Each row comes from the steps of one path. Every step used is in the known rows, and no mark comes twice. Write the path behind each row, first mark first.
Known rows:
kozogi-kepeb-domid-nimogi-fudeb: [ -1  12  -4 -17   1  -7  -4 -13  -1   0   6  17   4  -9  10   2  -3   8
  16 -12   9   6  12  -2 -16   0  -3  -6   3   5  -1  -1  -2  -6  -9  -5
   2 -12  21  16  14   3   4 -17]
domid-nimogi-mezof: [  1  -1  16   5  -8   4  -7   2 -13  -6   2  15   5  -8   3   1  -6 -11
   7  -5   0   6   8   7 -15   1   1  -9   3  -1   1 -12  -3   4   4  -1
  -1 -17   9   0   5   5   2  -8]
mife-mezof-nimogi-fudeb: [ -6   1  -7  -3   3  -5   3   6  -2 -11  15   1  14   8  -2  -4   0  -2
  11 -19  19   1  22  -1   0  -3  13  -9  -8  -7  -6 -10 -15  24   3  -4
   8  13   7  -4  -5  12 -10  11]
mezof-nimogi: [  1   0  -4   0  -1   0   1   4   3  -5   8   1   6  -4   2   3   2  -3
   7  -3   9  -5  10   3   4  -2  10   0  -5  -5   0  -3  -4   6  -1   0
   4   5   1  -2 -10   3  -6   4]
gumam-mife-mezof-nimogi-fudeb-domid-kepeb: [ -1   3  -8   0 -10   7  16  15  -8 -16  19   7   8  20  -2  -2 -10 -12
   7 -25  15   3  19   2   7   6   6 -11  -4   2  -5  -9 -19  38  -8  -4
   3  11   5  12  -5  -2 -12  18]
kozogi-kepeb-zedemu: [  7  11  -2 -15  -2   2   1 -13  -3   0   3   4   5  -2  -2  15   4   6
   2   8  -1   6   5  -8 -28 -12 -12   5   3   3   9   6   1 -20  -6  -3
  -5  -5   4   6  -2  -9   4  -5]
zarug-potet-fudeb-nimogi: [-25   8   2  12  12  -3   9 -10   5 -23  11   4  -6  14  25 -19   4  20
  -2 -15   2 -10  -2   3   5  14  -4 -14   5   8 -12 -15 -18  40  -4   3
  16   1  12  13 -13   5   1 -10]
mezof-nimogi-domid: [ -4  -2   2  -1  -6  11   2   1   8 -12   3  -1   5   3  -3   2  -8 -10
   4  -3  13  -1  12   4   7   7   7  -3  -8  -1   3 -15  -3  15  -5   0
   7   7   0   8 -14  -7   0   5]
gumam-mife-mezof-nimogi-domid: [ -6 -16  -5   9 -21  24   8  15  -4 -14   7  12   6  10  -6   7  -6 -22
   7 -21  22   8  23   4   6   2  12  -4 -11  -6  -2 -18 -18  30   0 -10
  -2  10   3   7  -4  -5   0  17]
mife-mezof-nimogi-domid-fudeb-zarug-potet: [-24  -1   0   8   1   5   5  -1   7 -31  17  14   2  17  13  -7  -4   0
  12 -22  22   6  19   3  14  17   8 -19  -4   5 -11 -39 -26  55  -6  -1
  15  11  16  23 -20   1  -5  -1]
lezel-mife-mezof-nimogi-domid-fudeb: [ -9 -19  -2   6 -18  19   1   8  -9 -16  19  14   3   7  -1  14 -14 -22
  12 -24  18  12  27   1   6   3  12 -12  -8  -6  -1 -29 -18  32   4 -11
   4   7   6  16  -5   1  -3   2]
lezel-mezof-nimogi-fudeb-domid-kepeb-kozogi: [  2  19  -2 -11  -4  -9  13  -5  -3  -4  13   0   6   7 -11   0 -18   0
   8 -12  -1   5  22  -2  -3   4   6  -8   3   9  -7 -13  -4  24 -10  -2
   7  16   8  14  -9 -14 -22   8]
mife-mezof: [  0  -5  -1   0  -5   6   4   8  -4   0   0   5   3   3  -6   2  -1  -5
   3 -10   4   9   8  -2  -2  -4   3  -1  -2  -1  -4  -6  -6   9   3  -4
  -3   2   4  -3   4   1  -1  12]
mezof-nimogi-fudeb-zarug: [-14   8  -5   3  15 -14   4  -3   9 -17  18  -3   8   9  11 -13   4  12
   7 -13  18 -11  13   2   6  11  13 -10  -4  -3  -8  -8 -16  30  -2   2
  13  12   8   3 -19   6 -11  -1]
domid-mezof-nimogi: [  5  -6  11  -1  -4  -2  -2   8   7  -6   4   0  14  -3   1   6   4  -7
  11   1  18  -8   9   4  -5   1   5   0  -9 -11   8  -4  -7   5   3   5
   4  -1   8 -16 -10  13  -9   6]
lezel-mife-mezof-nimogi-domid-fudeb-zarug: [-17 -16   1  12 -12  15   4   5  -4 -23  22  17   0  12   6   6 -10 -13
  11 -27  22   7  26   3  12  14  15 -15  -5  -2  -7 -34 -25  46   2  -9
   6  10  12  21 -14  -2  -6   0]
potet-zarug: [-8  3  3  7  3  0  5  0  4 -9  4  0 -1  8  7 -6  2  7  1 -6  1  0 -1  0
  2  6 -1 -7  1  2 -8 -9 -4 14 -2  4  3  0  5  5 -7 -2 -3 -2]
mezof-nimogi-fudeb-zarug-potet: [-23  13  -6   6  21 -16   3  -8  13 -28  19  -2   7  19  23 -20   7  19
   7 -16  17 -11  11   2   4  14  10 -16  -2  -2 -13 -15 -21  45  -4   3
  19  15   8   7 -22  11 -10  -5]
gumam-mife-mezof: [ -2 -14  -6   9 -15  14   6  14 -11  -2   4  14   1   7  -2   6   1 -12
   3 -18   7  10  11   0  -1  -5   4  -1  -4  -6  -4  -4 -16  15   5 -10
  -9   3   3   1  10   3   1  13]
mife-mezof-nimogi-domid-fudeb-zarug: [-15  -4   2   4  -5   8   5   4   4 -22  15  13   3   9   2   1  -8  -8
  12 -19  22   5  20   4  16  14  10 -13  -4   4  -6 -32 -20  41  -3  -2
   8   8  14  20 -17  -2  -5   3]
kepeb-zedemu: [  6   6   0  -7  -1   2   1  -9  -4   1   1   2   6   1   1  10   3   1
   0   6  -4   2   1  -7 -12  -5  -6   1  -1   1   9   2   1 -10  -2   2
  -1  -3  -1   2  -6  -4   3  -1]
domid-nimogi-fudeb-zarug-potet: [-22  10   3  10  14 -15  -4 -13   9 -25  13   9   2  10  29 -22   6  19
   7 -24  11  -2   1   6   0  16   3 -23   2   4 -10 -21 -19  42  -4   5
  17  -3  13  10  -9   9   0 -16]
zarug-potet: [-9  4 -2  4  6 -2 -1 -6  3 -9  2  1 -1  9 11 -8  3  8  0 -4 -1  1 -1  0
 -2  2 -3 -6  1  0 -4 -8 -6 15 -2  0  7  3  1  3 -3  3  2 -2]
gumam-mife-mezof-nimogi: [ -1 -15 -10   9 -17  13   7  17  -8  -7  12  14   8   3  -1   8   3 -14
  10 -20  17   4  22   2   2  -6  14  -1  -9 -11  -5  -9 -21  23   5 -10
  -5   8   5  -1   1   6  -5  16]
lezel-mezof-nimogi: [  3  -6  -1   1  -5   3   1   8  -4  -1  11   5   7  -5  -2   1  -5 -11
   8 -12   6   3  21   3   1  -2  15  -3  -8 -10  -5 -12 -10  16   5  -5
   1   8   5  -2  -8   3 -10  10]
zarug-potet-fudeb-domid-nimogi: [-12  10   5   9   5   4   2  -5  11 -20   5  12  -9   7  29 -12  -7   8
   8 -26   2  -9  -7   9   7  10 -10 -26   5  16  -8 -26 -10  38  -8   7
  17  -3  10  21   1  -4   6  -8]
domid-fudeb-nimogi-mezof: [-10   1  17   7  -3  -1  -2  -3 -19 -16  12  13  -1  -4   6  -2  -7  -4
   4   0   2   0  11   1  -2   9  -3  -7   6   3  -3 -16 -11  19   4  -2
   5 -13  14   8  -6   9   1 -20]
mezof-nimogi-fudeb: [ -7   6  -8  -3   9 -11   1  -1   3 -12  15  -5  10   4   4  -7   0   3
   8  -9  14  -7  13   0   1   1  10  -7  -6  -7  -2  -3  -9  18   1   0
  11  10   3  -2 -10  11  -9   0]
gumam-mife-mezof-nimogi-domid-fudeb-zarug: [-17 -14  -4  13 -14  16   8  11  -2 -24  20  21   0  13   6   5  -5 -16
  11 -27  26   7  24   5  17  13  13 -12  -7  -1  -6 -30 -28  48   0  -8
   2   8  13  22 -12  -2  -3   5]
lezel-mife-mezof: [ -1 -17  -2   7 -12  13   3  10 -14  -1   6   8   0   6  -2   8  -3 -10
   3 -18   5  10  14  -2  -6  -4   6  -3  -3  -7  -4  -8 -14  12   8 -11
  -6   4   2  -1   7   1  -3  10]

Write each row's path:
[ -6  -7   2   0  -8  10  -1   3  -3 -12  16  10   5  -1  -2   5 -15 -22
  12 -16  11   9  24   4  10   5  11 -11  -8  -3  -1 -29 -10  28   2  -4
   7   6   8  17  -9   0  -5  -1]	lezel-mezof-nimogi-domid-fudeb
[-15  10  -2   6  11   3   9  -3  11 -17   3   1  -9  18  23 -12  -7  12
   2 -16  -1 -11  -6   3   7  11 -13 -19   7  14 -11 -16  -9  35  -7   4
  16  10   3  21  -1  -7   1   0]	zarug-potet-fudeb-domid
[-15  -6 -11  11  -2   0   9  12  -3 -20  22  11   9  17   9  -6   6  -1
   9 -31  26  -2  24   1   5   6  17 -12  -8  -9 -13 -12 -32  45   4  -8
   4  15  11   4  -9   8 -10  13]	gumam-mife-mezof-nimogi-fudeb-zarug
[ -3  -1   8  -4   5 -11  -2   4   7 -11  12  -7  19   5   4  -4   2  -2
  13  -6  23  -9  12   1  -6   3   5  -8 -10 -12   6  -4 -10  16   3   6
  11   5   9 -16 -10  21 -12   3]	domid-mezof-nimogi-fudeb
[ -8  -1   0  -1  -6   6  -1  -3   3 -16  12   5   4   1   0   5  -9 -13
  11  -6  13   2  14   3  13   6   6  -8  -6   2   4 -21  -4  21  -4   1
  10   2   5  18 -12   0   0  -8]	mezof-nimogi-domid-fudeb
[-26   6   4   7   8   1   1 -12  10 -27   9   9  -7  18  18 -10  -5   8
   3 -11   8   4   0   3  12  21  -4 -18   3  11  -6 -30 -14  40  -8   3
  14   2   9  26 -13  -4   3 -15]	nimogi-domid-fudeb-zarug-potet
[-18  18  -5  -9  13 -14  -2 -20   9 -17  11  20  -1   5  29 -12   4  26
  15 -19  12   4   9   0 -14  14  -4 -15   7  10 -12 -14 -17  21 -14  -2
  10  -6  27  24   1   2   3 -21]	kozogi-kepeb-domid-nimogi-fudeb-zarug-potet
[  0  19  -4 -11  -6  -8  15  -2   1  -8  11   1   7  12 -14   2 -14   4
   9 -12   8   3  19  -4  -3   2   3  -6   3  12  -6 -10  -4  23 -13  -1
   6  16   9  12  -8 -12 -20  13]	mife-mezof-nimogi-fudeb-domid-kepeb-kozogi
[ -1   4  -1  -4   2   3   6  10   2 -14  11   2   7   8  -1  -4 -10  -5
  12 -22  18  -6  19  -1   8   2   6 -13  -6   2  -7 -16 -13  36  -3  -1
  12  17   6   3  -4   1  -7  16]	mife-mezof-nimogi-fudeb-domid
[-12  25  -4  -1   3  -8  17 -15  10 -12   3   1  -9  22   8  -6 -11  20
  -1  -4 -12  -1  -6   0  -3  11 -15 -12  16  24 -10 -11   1  24 -17   6
  10   8   7  28  -3 -19 -10  -3]	zarug-potet-fudeb-domid-kepeb-kozogi
[-23  12  -2   6  22 -15   3 -10   9 -23  12  -2   1  22  22 -23   6  22
   0 -14   9  -5   0  -1   0  14   0 -17   2   4 -12 -11 -18  37  -4   3
  16  10   7   8 -12   7  -4  -7]	nimogi-fudeb-zarug-potet
[-15   1   2   4   0   2   2  -3   9 -22  16   7   0   5   8  -1  -7  -3
   8  -8  17  -2  12   4  17  17   8 -11  -3   4  -1 -26 -13  33  -6   2
  11   5  10  22 -21  -4  -4  -9]	mezof-nimogi-domid-fudeb-zarug
[ -3   6   3  -7  -6   6   8  -4   1  -9  -1  -3   1  16 -10  -2 -12  -8
  -7   6  -3   9  -1   3   1  14  -4   0   2   8   7  -5   6   1 -13   4
   0  -4   0  14 -11 -13  -2   2]	nimogi-domid-kepeb
[  8  12   4  -6  -3   3  10   1   1  -5  -1  -2  -5   9  -3  -1 -12  -3
  -5   2  -8   0  -6   2   6  11  -9  -3   6  14   2  -1   6   7 -14   6
   0  -2  -1  13  -6 -15  -5   5]	fudeb-domid-kepeb
[ -8   5   4  -8  11 -13   2   0   9 -11  10   5  14   7  14  -4   2   9
  18  -7  22 -13  17  -2   0  19   6  -7  -7  -4  -3  -6 -17  19  -4   5
  11   5  24   0 -12  15 -14   0]	kepeb-domid-mezof-nimogi-fudeb-zarug
[ -7   4  11  -3  -3   1   0  -5 -22  -8   8  22  -3  -6   8   4 -12  -1
  11   1  -2   3  17  -4   0  13  -4  -2   7   6  -6 -13  -9  10  -1  -5
   4 -15  25  19   1   8   2 -21]	kepeb-domid-fudeb-nimogi-mezof
[-17   6   0   8  11  -6   2  -7   8 -17   4   3  -4  14  19 -14   6  18
  -1  -6   2  -4  -2   2   2  13   0  -9   4   4 -11 -12 -13  27  -4   2
   8   5   6   7 -11   0  -2  -4]	fudeb-zarug-potet
[  2  15  -3  -7  -9 -12   9 -11  -1   6   0   0   1   3 -14   6  -4   8
  -2  12 -13   9   0  -2 -11   1  -3   8  10  11   1   5   9 -10 -10   0
  -6  -2   4   8  -3 -13 -13  -3]	domid-kepeb-kozogi
[  1  -5  -4   1  -7   4   4  11  -1  -5   9   5   8   0  -5   4   1  -9
  10 -13  14   3  18   1   2  -5  13  -1  -7  -6  -4 -10 -11  16   3  -5
   1   8   6  -3  -5   5  -7  15]	mife-mezof-nimogi
[  0   7  -9 -17  -2  -5  -1 -10  -6   5   7  18  -4  -8   5  15  -4   4
  15   1   0  10  11  -7  -8  -4  -9   4   7   8  -2  -1   0 -15  -7  -7
  -4  -8  18  24  14   0   2 -19]	kozogi-kepeb-domid-fudeb
[ -2  14  -1  -8 -13   1  11 -10   7  -6   2  -2   6   7 -18   9 -11  -2
   2   9   2   8  12   1  -5   8   6   5   2  10   4  -9   7   4 -16   1
   1   5   4  16 -17 -19 -12   2]	mezof-nimogi-domid-kepeb-kozogi
[ -4   0  -7   1 -30  13  17   3  -5  -9   6  12   7  15 -20  14 -10 -13
   4  -9  10  18  23   2  -5   2  10   3  -2   5  -1 -12  -9  18 -10 -10
  -7   9   7  16  -7 -17 -12  15]	gumam-mife-mezof-nimogi-domid-kepeb-kozogi
[  4   6   8 -11 -10   3  -5  -5 -14   1  -1  26   4 -13   3  12  -8  -3
  15   0   1  11  17   0 -28   0  -5   0   8   5  -1  -5   0 -17  -5  -8
  -6 -20  23  14  16  -2   6 -14]	kozogi-kepeb-domid-nimogi-mezof
[-20   5   8   5  18 -17   0  -3  15 -28  15  -3  15  18  22 -17  10  15
  12 -13  26 -12   9   3  -4  16   5 -18  -7  -8  -5 -15 -24  42  -2   8
  19  10  15  -8 -22  20 -13  -1]	domid-mezof-nimogi-fudeb-zarug-potet
[-11   4   9   5   7   2   6   6  16 -22   7   0   4  15  24  -7  -3   5
  12 -14  16 -18   2   6   3  12  -7 -20  -3   2  -3 -21 -15  41  -5  11
  19   9  12   5 -10   6  -7   6]	zarug-potet-fudeb-domid-mezof-nimogi
[-27  -9  -6  17  -9  14   8   6   1 -33  22  22   0  21  17  -2  -1  -7
  11 -32  25   8  21   5  14  15  10 -20  -6   0 -11 -37 -34  63  -2  -7
   9  11  14  26 -14   2  -2   0]	gumam-mife-mezof-nimogi-domid-fudeb-zarug-potet
[-13   7   5   5  10 -11  -3  -7   6 -16  11   8   2   1  18 -15   2  11
   6 -20  11  -3   3   6   3  13   6 -17   0   4  -5 -13 -13  28  -2   4
   9  -5  12   7  -8   6  -1 -12]	domid-nimogi-fudeb-zarug
[ -3  10   3  -5  10  -2   2  -1   4  -9   3  -4  -2   8   5  -9 -12   3
   2 -11   4  -8   1  -2   7   7  -6 -12   1   8  -3  -7  -1  20  -5   2
  11   9  -1   7   1  -4   0   1]	nimogi-fudeb-domid
[ -9   1   8   5   0  -3   0  -7  -6 -12  13  10  -7  -7   9  -3  -1   3
   3  -5   3  -2   3   1  14   7  -1  -5   2   5  -1 -12  -9  21  -1   1
   7  -9  12  10 -10   8   2 -18]	domid-fudeb-nimogi
[ -1  10 -10  -2 -17   0  19   4  -5 -10  16   9   5  15 -10   6 -12  -3
  10 -20  10   7  22  -3  -3   0   4  -6   0   8  -7  -9 -13  32 -11  -8
   1  16   8  14  -3 -11 -17  14]	gumam-mife-mezof-nimogi-fudeb-domid-kepeb-kozogi
[  7  24   1 -17   6  -4  10 -12  -4 -11   8  -5   6  18   0  -1 -10   3
  -2   2  -7   1   0  -7  -8   7 -15  -9   3  13   9   2   3   5 -15   7
   7   0  -1  15 -11 -11  -4   1]	nimogi-fudeb-domid-kepeb-zedemu
[-18   5  -3   8  14  -8  10  -2   9 -13   9   2  -4  15  16 -11   3  15
  -1 -12   3 -11  -4   3   6  14  -1 -11   5   7 -11  -7 -12  23  -1   3
   6   5   8  15  -8  -4  -6  -2]	potet-fudeb-zarug
[  0  13  -3 -10   0  -2  14   8  -1 -16  15  -1   9  17  -6  -6 -12  -6
   6 -16  11   1  16   1   6   7   4 -10  -2   7  -4 -11  -9  30 -11   2
   8  12   7  10 -11  -2 -14  17]	mife-mezof-nimogi-fudeb-domid-kepeb
[  6   6  -2 -14  -8   1  -3  -9  -1   5  -1  22  -1 -17   8  11  -2   4
  14  -6   3   7   9   0 -14  -1  -3   1   4   7   0  -4   2 -16 -10  -4
  -5 -17  21  16  13  -5   7 -13]	kozogi-kepeb-domid-nimogi
